(in the rows, 128 means zero)
Known rows, with every way that one mark hangs from another:
Q_857[Q_198[Q_142 Q_446[Q_917] Q_498[Q_714]]]: [140 152 170 107 136  51 118 135  98 112 105 147 112 134 138 134 112 163
 111 141]
Q_373[Q_142[Q_198[Q_446[Q_917] Q_498 Q_857]]]: [144 107 175 115 145  38 108 143  93 116 113 126 133 125 146 167  84 120
 102 136]
Q_917[Q_446[Q_198]]: [109 112 190 122 160  49 106 161 152 126 147 146 144 117 154 120 119 172
 153 121]
Q_857[Q_198]: [130 101 193 123 148  44 117 142 111 129 140 137 138 124 151 124 122 165
 119 165]
Q_498[Q_198[Q_142 Q_446[Q_917] Q_857] Q_714]: [109 157 150 107 154  39 108 144  80  93  96 134 108 130 136 145 103 186
 146 112]
Q_373[Q_142[Q_198[Q_446[Q_917] Q_498[Q_714]]]]: [145 104 185 119 147  47 113 146  99 110 112 133 140 121 145 159  95 138
  91 125]
Q_446[Q_198[Q_142 Q_498[Q_714] Q_857] Q_917]: [123 168 163 113 155  41 107 153 153 118 128 140 117 131 146 141  98 168
 142  98]
Q_198[Q_142]: [114 115 181  95 145  34 126 146 123 130 134 141 138 126 174 127 114 160
 134 141]
Q_780[Q_198[Q_142 Q_498]]: [161 110 181 104 141  33 124 148 136 131 129 144 149 127 174 134 100 135
 161 109]
Q_538[Q_198[Q_446 Q_498]]: [133 122 181 132 130  34 115 140 114 114 158 127 140 128 165 151  97 142
 150 105]
Q_857[Q_198[Q_142 Q_446]]: [127 123 178 101 134  44 123 135  89 122 118 144 126 130 149 134 112 166
 122 165]
Q_917[Q_446[Q_198[Q_142 Q_498[Q_714] Q_857]]]: [109 151 172 108 156  51 108 152 138 118 119 142 122 121 149 131 107 169
 150  98]
Q_780[Q_198[Q_142 Q_446 Q_498[Q_714] Q_857]]: [160 139 161 105 142  33 121 135 100 110 101 132 124 134 159 154  84 144
 160 103]
Q_780[Q_198[Q_142 Q_498[Q_714]]]: [158 119 181 109 145  40 125 146 131 121 119 143 145 125 169 133 104 152
 152  99]
Q_498[Q_198[Q_446]]: [121 112 176 114 152  32 113 150  92 110 135 135 133 126 150 139 109 160
 145 126]
Q_714[Q_498[Q_198]]: [132 116 188 114 162  31  99 155 128 129 141 131 156 130 161 132 117 147
 155 146]
Q_780[Q_198[Q_142 Q_446[Q_917] Q_498[Q_714] Q_857]]: [162 146 155 109 143  34 113 139 111 111  99 136 122 137 154 151  86 145
 163 107]
Q_142[Q_198[Q_446 Q_857]]: [135 112 175 103 144  29 109 135  74 112 112 132 125 139 148 157  99 140
 118 160]
Q_714[Q_498[Q_198[Q_142 Q_446]]]: [130 133 176  96 152  31 103 149 109 124 123 136 147 135 160 140 108 148
 157 146]

Rows:
[120 148 148  96 143  28 111 137  97 119 108 133 109 140 156 150  92 150
 146 152] | Q_198[Q_142 Q_446[Q_917] Q_857]
[142 128 180 110 149  36 112 136  91 110 110 132 121 135 148 151 108 140
 105 131] | Q_142[Q_198[Q_498[Q_714] Q_857]]
[125 159 164 109 151  34 105 155 157 128 138 142 121 133 151 141  94 152
 151 108] | Q_446[Q_198[Q_142 Q_498 Q_857] Q_917]
[102 144 163 106 157  39 115 146  88 101 107 131 118 123 146 137 111 189
 143 105] | Q_498[Q_198[Q_142 Q_857] Q_714]
[135 166 146  94 138  28 113 134 100 119 107 133 100 144 156 155  86 126
 139 130] | Q_198[Q_142 Q_446[Q_917] Q_498 Q_857]
[150 130 178 110 144  41 110 140  96 104 108 145 124 139 143 147 110 143
 100 135] | Q_142[Q_198[Q_446[Q_917] Q_498[Q_714]]]
[112 144 151  99 148  29 106 148  87 110 111 137 114 134 144 145  98 159
 158 128] | Q_498[Q_198[Q_142 Q_446[Q_917] Q_857]]
[118 140 156  91 140  26 120 132  83 117 110 126 113 136 162 154  90 150
 143 148] | Q_198[Q_142 Q_446 Q_857]
[132 171 153  94 140  35 124 127  81 104  96 125  98 138 155 158  89 147
 126 113] | Q_198[Q_142 Q_446 Q_498[Q_714] Q_857]
[135 155 168  94 138  41 130 134  96 106 107 138 114 133 161 145 102 154
 117 111] | Q_198[Q_142 Q_446 Q_498[Q_714]]
[138 115 180 124 144  44 110 140 103 121 130 140 127 132 141 132 114 162
 122 171] | Q_857[Q_198[Q_446[Q_917]]]
[148 143 166 110 146  36 105 134  83 102  99 135 111 142 138 158 100 137
 108 137] | Q_142[Q_198[Q_446[Q_917] Q_498[Q_714] Q_857]]
[130 146 179 125 160  37 113 148 138 114 143 126 125 126 150 146  98 165
 137  96] | Q_446[Q_198[Q_498[Q_714] Q_857]]
[150 134 171 117 145  33 114 143 120 119 134 136 121 138 157 143 101 128
 126 131] | Q_198[Q_446[Q_917] Q_498]
[128 143 166  96 153  27  99 145 100 122 115 128 136 138 156 148 101 143
 164 148] | Q_714[Q_498[Q_198[Q_142 Q_446 Q_857]]]
[121 159 172 106 152  39 118 147 135 116 130 134 122 126 153 146  95 168
 139  93] | Q_446[Q_198[Q_142 Q_498[Q_714] Q_857]]
[174 105 180 119 143  31 120 143 120 121 132 135 145 132 165 145  93 129
 158 115] | Q_780[Q_198[Q_446 Q_498]]
